Every row comes from one small tree of marks. The marks that hang from a mark follow it in brackets, in alphabetical order. Every link used is in the known rows. Which tree was each row made from?
Known rows:
geli(govud): 22, 27, -6, -13, -1, 0, 11, 53, -22, -5, 0, 3, -21, 4, 23, 2, 46, 32, -18, 5, -1, 11, -6, 2, -18, -12, -6, 7, 15, 36, -25, 28, -10, 6, 19, -21, 14, -49, -14, 32, 33, 38, -12, -12, 26, -31, -23, 6, -3
tuto(napu(lavu(geli(govud)))): 23, 34, -13, -29, 27, -8, -22, 71, 4, 10, -21, 19, -28, -31, 31, 17, 43, 14, -5, 21, -31, 14, 10, -18, 22, -35, -34, 34, 37, 6, -17, -29, -33, 22, 26, -5, 29, -28, -22, 19, 19, 50, -16, -26, 28, -46, -34, -9, 8
geli(govud(muve(pesi)) lavu(lalir)): 37, 9, 27, 11, -28, 1, 15, 54, -67, 10, 10, -12, 12, 9, 2, 16, 31, 41, -1, -10, 12, 17, -15, 29, -30, 2, -9, -1, -3, 45, -22, 17, -3, 16, -3, -36, 7, -34, -25, 4, 19, 12, 18, 23, -16, -17, -24, 10, 9
muve(lavu(lalir) pesi(geli(govud))): 45, 6, 0, 26, -29, 2, 11, 16, -50, 18, -17, -7, -16, 7, 22, 28, 15, 26, -11, -3, 16, 21, 6, 11, -2, -20, -1, -7, 3, 30, -22, 10, -2, 26, -37, -11, 30, -20, -11, 13, 24, 21, 29, -4, 1, -14, -16, 18, 2
muve(lavu(geli lalir)): 24, 16, -27, -29, 6, -16, -14, 37, -37, 21, -18, -8, -16, -43, 31, 20, 17, 11, -20, 25, -6, 33, 27, -15, 25, -23, -2, 10, 29, 34, -19, -14, -2, 21, -34, -7, 14, -29, -31, 7, 27, 30, 17, -11, 0, -32, -10, 3, -12
napu(lavu): 38, 46, -24, -21, 21, -7, -6, 64, -1, 24, -26, 22, -33, -9, 28, 26, 40, 6, 2, 19, -28, 19, 6, -20, 25, -36, -28, 15, 23, 11, -22, -15, -36, 20, 7, -7, 48, -35, -29, 34, 21, 40, -25, -28, 27, -25, -13, -9, -3
tuto(napu(lavu(geli lalir(pesi(muve))))): 38, 26, -33, -47, 41, -3, -30, 64, -3, 17, -30, 25, -13, -48, 25, 20, 29, 9, -12, 19, -17, 10, 20, -21, 34, -37, -30, 45, 53, 7, -1, -29, -23, 22, 16, 5, 42, -24, -19, 18, 30, 49, -10, -32, 19, -33, -34, -13, 14
lavu(geli(govud) lalir(pesi)): 41, 37, -39, -54, 8, -8, -16, 40, -48, 13, -15, 6, -4, -62, 9, 1, 1, 28, -33, -1, 35, 4, 3, -17, 18, -11, 16, 33, 36, 39, 2, 18, 25, -4, -11, -16, 11, -54, -13, 11, 47, 27, 9, -20, 2, -16, -34, 1, 10
lavu(geli(govud(muve))): 15, 41, -14, -20, 0, -8, 14, 46, -36, 0, 6, 1, -22, -32, 9, 12, 35, 38, -18, 8, 23, 15, -12, -13, -12, -17, 18, 20, 13, 33, -23, 21, -9, 6, 0, -13, 2, -37, -15, 20, 25, 31, -6, -17, 18, -31, -25, 0, 10
pesi(geli): 25, 10, -35, -9, 17, 1, 14, 37, -13, 8, -2, 8, -28, -2, 22, 7, 41, 22, -12, 16, 16, 11, 11, -11, -14, -34, 7, 23, 24, 32, -25, 30, -16, 8, -10, 6, 35, -13, 0, 58, 33, 44, -12, -36, 46, -25, -19, 2, 6
napu(lavu(geli(govud) lalir(pesi))): 44, 53, -33, -38, 2, -10, -21, 55, -31, 33, -28, 20, -10, -49, 19, 15, 7, 12, -14, 8, 8, 15, -1, -27, 31, -21, -11, 30, 27, 17, -4, -11, -6, 10, -3, -17, 38, -50, -27, 15, 29, 27, -4, -18, 12, -10, -31, -5, 8
tuto(napu(lavu)): 32, 26, -15, -34, 45, -2, -22, 76, 13, 7, -27, 23, -29, -16, 33, 21, 54, 7, 0, 21, -46, 13, 18, -11, 28, -40, -44, 32, 44, 5, -15, -30, -40, 25, 28, 0, 37, -25, -23, 25, 23, 55, -22, -30, 26, -48, -27, -14, 2
muve(lavu(lalir) pesi(geli)): 48, 3, -10, 15, -12, -2, 8, 17, -42, 20, -24, -7, -23, 4, 21, 34, 17, 18, -9, 0, 10, 23, 17, 8, 13, -30, -3, -7, 10, 25, -21, 2, -6, 25, -45, -2, 35, -12, -13, 17, 27, 25, 24, -12, -1, -18, -11, 15, 0
muve(lavu pesi): 46, 8, 3, 9, 5, -10, 17, 33, -22, 6, -21, -3, -36, 19, 27, 41, 37, 15, -2, -3, -12, 23, 16, 10, 20, -33, -19, -21, 10, 21, -34, -6, -19, 27, -33, -1, 20, -18, -20, 12, 17, 24, 8, -21, -5, -35, 4, 10, -15
geli(govud lavu): 22, 3, 11, 4, -12, -10, 9, 64, -34, 10, 17, -7, 0, 15, 28, 3, 35, 29, 1, 6, -5, 17, 2, 10, -27, -4, -26, -2, 2, 48, -33, 20, -7, 11, 3, -23, 3, -37, -23, 21, 17, 24, 0, 3, 12, -32, -14, 12, -11
muve(lavu(lalir)): 32, 7, -20, -25, 12, -6, -10, 43, -31, 14, -20, -4, -14, -16, 34, 20, 32, 12, -17, 24, -21, 31, 28, -1, 19, -21, -15, 5, 29, 35, -20, -11, -8, 24, -23, -12, 21, -34, -30, 14, 31, 34, 14, -6, 2, -31, -8, 4, -18
lalir(pesi): 55, 10, -34, -56, 51, -2, 11, 64, -7, -9, -12, 26, -19, -5, 18, 10, 43, 15, -14, -6, 9, 1, 19, -2, 20, -27, -15, 25, 45, 39, -10, 24, -1, 3, -4, 4, 16, -39, -4, 37, 42, 30, -14, -47, 18, -25, -8, -8, -8
muve(lavu(geli)): 19, 14, -22, -19, 12, -17, 2, 43, -22, 11, -9, -4, -26, -25, 34, 22, 32, 11, -10, 24, -7, 32, 24, -16, 16, -28, -8, 5, 20, 33, -30, -8, -14, 23, -31, 1, 5, -22, -26, 15, 18, 29, 6, -21, 12, -41, -3, 4, -18

Write each row's tree:
33, 16, -12, -31, 12, 2, 14, 53, -51, -1, -6, 7, -3, -26, 3, 24, 46, 28, -12, 7, 14, 28, 5, 8, 2, -15, 6, 24, 25, 39, -13, 3, -12, 24, -21, -12, 4, -26, -22, 6, 26, 17, 17, -7, -2, -19, -16, -8, 3 : govud(muve(lavu(geli lalir(pesi))))
19, 1, -39, -7, 15, -4, 13, 33, -23, 13, -4, 5, -10, -21, 28, 25, 32, 20, -20, 25, 20, 30, 25, -18, -8, -31, 0, 14, 25, 31, -24, 12, -17, 26, -26, 16, 33, -9, -15, 35, 26, 29, -2, -34, 26, -24, -3, 5, -2 : pesi(muve(lavu(geli)))
48, -9, -52, -28, 36, 11, 25, 44, -17, 2, -2, 31, -2, -5, 12, 8, 35, 22, -19, -3, 51, 2, 21, -7, -13, -31, 1, 38, 40, 40, -6, 47, -1, 9, -15, 21, 38, -14, 16, 59, 41, 26, -9, -55, 44, -3, -13, -1, 12 : lalir(pesi(geli muve))
22, -22, -38, 18, 6, 4, 24, 33, -28, 22, 14, 6, 2, 5, 19, 13, 28, 25, -7, 20, 42, 19, 22, -11, -43, -30, 0, 24, 14, 40, -25, 39, -15, 19, -25, 19, 46, 12, 4, 62, 25, 29, -3, -34, 47, -9, -11, 9, 15 : pesi(geli(lavu) muve)
24, -17, -47, 13, -4, 12, 13, 18, -37, 24, -4, 7, 3, -11, 24, 15, 26, 23, -22, 26, 41, 27, 25, -10, -28, -29, 9, 27, 23, 37, -16, 30, -12, 26, -31, 17, 52, 2, 0, 52, 34, 32, 12, -27, 43, -3, -15, 10, 12 : pesi(geli muve(lavu(lalir)))
39, 22, -18, -34, 27, 4, -25, 69, -6, 13, -26, 26, -11, -25, 26, 11, 38, 13, -8, 13, -21, 8, 14, -8, 21, -29, -35, 42, 46, 12, -3, -20, -23, 21, 25, -6, 39, -31, -15, 23, 29, 50, -6, -21, 27, -29, -40, -9, 13 : tuto(napu(lavu(lalir(pesi(geli(govud))))))
41, -3, -28, -29, 13, -1, -3, 42, -35, 13, -20, 7, -6, -17, 29, 14, 28, 11, -17, 12, 1, 25, 29, 1, 16, -20, -13, 16, 34, 41, -11, 2, 0, 21, -32, -4, 21, -30, -19, 19, 35, 26, 18, -15, 9, -20, -10, 4, -13 : muve(lavu(lalir(pesi(geli))))
43, 1, -3, 25, -6, -5, 25, 23, -27, 10, -15, -1, -33, 21, 26, 37, 31, 19, -1, 0, 9, 22, 14, 6, 2, -34, -10, -11, 4, 24, -32, 6, -17, 28, -42, 5, 27, -5, -8, 25, 16, 22, 15, -24, 11, -27, -2, 14, -5 : muve(lavu pesi(geli))
20, -3, -9, 17, -17, -2, 17, 46, -33, 14, 16, -1, -5, 13, 23, 0, 32, 30, -3, 9, 23, 15, 5, 0, -40, -15, -7, 13, 2, 46, -30, 36, -8, 11, -10, -9, 19, -18, -3, 47, 20, 30, 3, -12, 40, -22, -20, 13, 5 : pesi(geli(govud lavu))
42, 22, 0, 5, 10, 10, 36, 42, -36, -8, -3, 9, -26, 17, -9, 33, 58, 38, -3, -8, 21, 11, -13, 17, -18, -28, 13, 14, 10, 24, -23, 26, -28, 17, -8, -5, 26, -9, -3, 32, 24, 25, -3, -20, 13, -19, -16, -5, 18 : govud(muve(pesi(geli)))
53, 41, -35, -45, 25, -2, -20, 62, -16, 30, -36, 27, -16, -27, 20, 20, 22, 6, -9, 9, -14, 14, 11, -16, 39, -29, -25, 27, 35, 17, -3, -14, -17, 14, 2, -11, 51, -45, -27, 24, 34, 36, -10, -24, 11, -10, -21, -12, 1 : napu(lavu(lalir(pesi)))
24, 36, -5, -29, 24, -3, -15, 73, -4, 8, -17, 21, -22, -30, 22, 20, 50, 20, -1, 18, -25, 14, 3, -11, 16, -32, -29, 38, 34, 8, -16, -25, -37, 25, 28, -5, 25, -26, -22, 14, 17, 46, -14, -20, 24, -43, -36, -12, 13 : tuto(napu(lavu(geli(govud(muve)))))
50, -10, -33, -32, 33, -4, 18, 58, -19, 3, 1, 21, -5, 2, 18, 4, 32, 16, -5, -5, 29, 4, 21, 0, -3, -24, -15, 28, 33, 46, -13, 33, 2, 6, -21, 9, 17, -21, 4, 46, 34, 23, -3, -42, 30, -15, -10, 1, -1 : lalir(pesi(geli(lavu)))
28, 5, 5, -6, -17, -8, -8, 57, -48, 19, 7, -12, 9, -4, 22, 0, 21, 30, -9, 7, -5, 18, 5, 9, -19, 0, -20, 3, 10, 50, -23, 14, 5, 9, -1, -31, 11, -42, -28, 13, 27, 26, 9, 13, 0, -26, -20, 12, -4 : geli(govud lavu(lalir))
41, 14, 13, 5, 6, 6, 34, 48, -40, -8, -6, 4, -21, 18, 4, 41, 60, 32, 1, -6, 2, 26, -4, 24, -5, -23, -3, -1, 7, 29, -28, 5, -31, 29, -16, -10, 13, -15, -20, 11, 15, 16, 10, -8, -5, -27, -5, -4, 2 : govud(muve(lavu pesi))
28, 38, -11, -35, 21, 0, -26, 66, -16, 14, -23, 17, -16, -42, 20, 18, 39, 19, -9, 19, -25, 14, 4, -11, 22, -29, -25, 40, 39, 9, -7, -29, -30, 24, 26, -13, 31, -32, -26, 9, 23, 47, -5, -12, 15, -37, -41, -12, 15 : tuto(napu(lavu(geli(govud(muve)) lalir)))
26, 57, -16, -14, -4, -10, 0, 60, -24, 24, -14, 19, -24, -27, 18, 24, 31, 20, -3, 14, 0, 22, -11, -23, 11, -26, -8, 22, 8, 13, -22, -10, -30, 19, 5, -15, 32, -38, -28, 20, 14, 28, -14, -15, 24, -20, -25, -6, 8 : napu(lavu(geli(govud(muve))))
46, -10, -24, -32, 27, -7, -7, 59, -35, 21, -3, 1, 8, -14, 18, 11, 18, 14, -7, 7, 4, 14, 28, 1, 5, -17, -23, 16, 32, 44, -13, 9, 3, 10, -21, -5, 23, -23, -21, 24, 32, 23, 4, -17, -3, -20, -6, 1, -5 : geli(lavu(lalir(pesi(muve))))
50, 14, -31, -43, 15, 11, 0, 46, -45, 6, -15, 14, 2, -24, 4, 3, 27, 29, -25, -3, 29, 4, 5, 5, 0, -13, 7, 37, 39, 42, 3, 30, 9, 2, -7, -14, 29, -41, -6, 30, 49, 30, 8, -17, 12, -4, -29, -3, 14 : lavu(lalir(pesi(geli(govud(muve)))))
43, 54, -25, -36, -1, -5, -14, 58, -39, 30, -24, 23, -7, -47, 10, 18, 15, 18, -13, 5, 13, 16, -6, -20, 26, -19, -7, 33, 22, 19, -2, -10, -10, 15, 0, -19, 34, -48, -26, 11, 26, 24, 0, -12, 9, -5, -32, -8, 14 : napu(lavu(geli(govud(muve)) lalir(pesi)))
42, 19, -27, -45, 45, 4, -27, 70, 0, 14, -32, 28, -11, -30, 26, 19, 39, 8, -10, 17, -27, 10, 22, -10, 31, -36, -38, 40, 54, 9, -1, -25, -29, 24, 23, 2, 46, -26, -19, 22, 31, 49, -12, -30, 20, -31, -32, -14, 11 : tuto(napu(lavu(lalir(pesi(muve)))))
38, 3, 4, 35, -26, -2, 27, 24, -36, 9, -9, -3, -26, 25, 25, 31, 30, 26, -3, -6, 15, 23, 6, 12, -11, -26, -7, -14, -3, 29, -32, 14, -13, 28, -33, -5, 23, -14, -8, 23, 16, 19, 19, -13, 14, -23, -10, 19, -3 : muve(lavu pesi(geli(govud)))
22, 18, -5, -16, 9, -3, 23, 54, -41, -4, 2, 5, -15, -13, 8, 27, 58, 29, -6, 12, 6, 32, 2, 6, -7, -19, 3, 17, 16, 35, -25, 3, -27, 26, -16, -8, 4, -19, -24, 12, 17, 21, 7, -8, 7, -30, -11, -7, -1 : govud(muve(lavu(geli)))
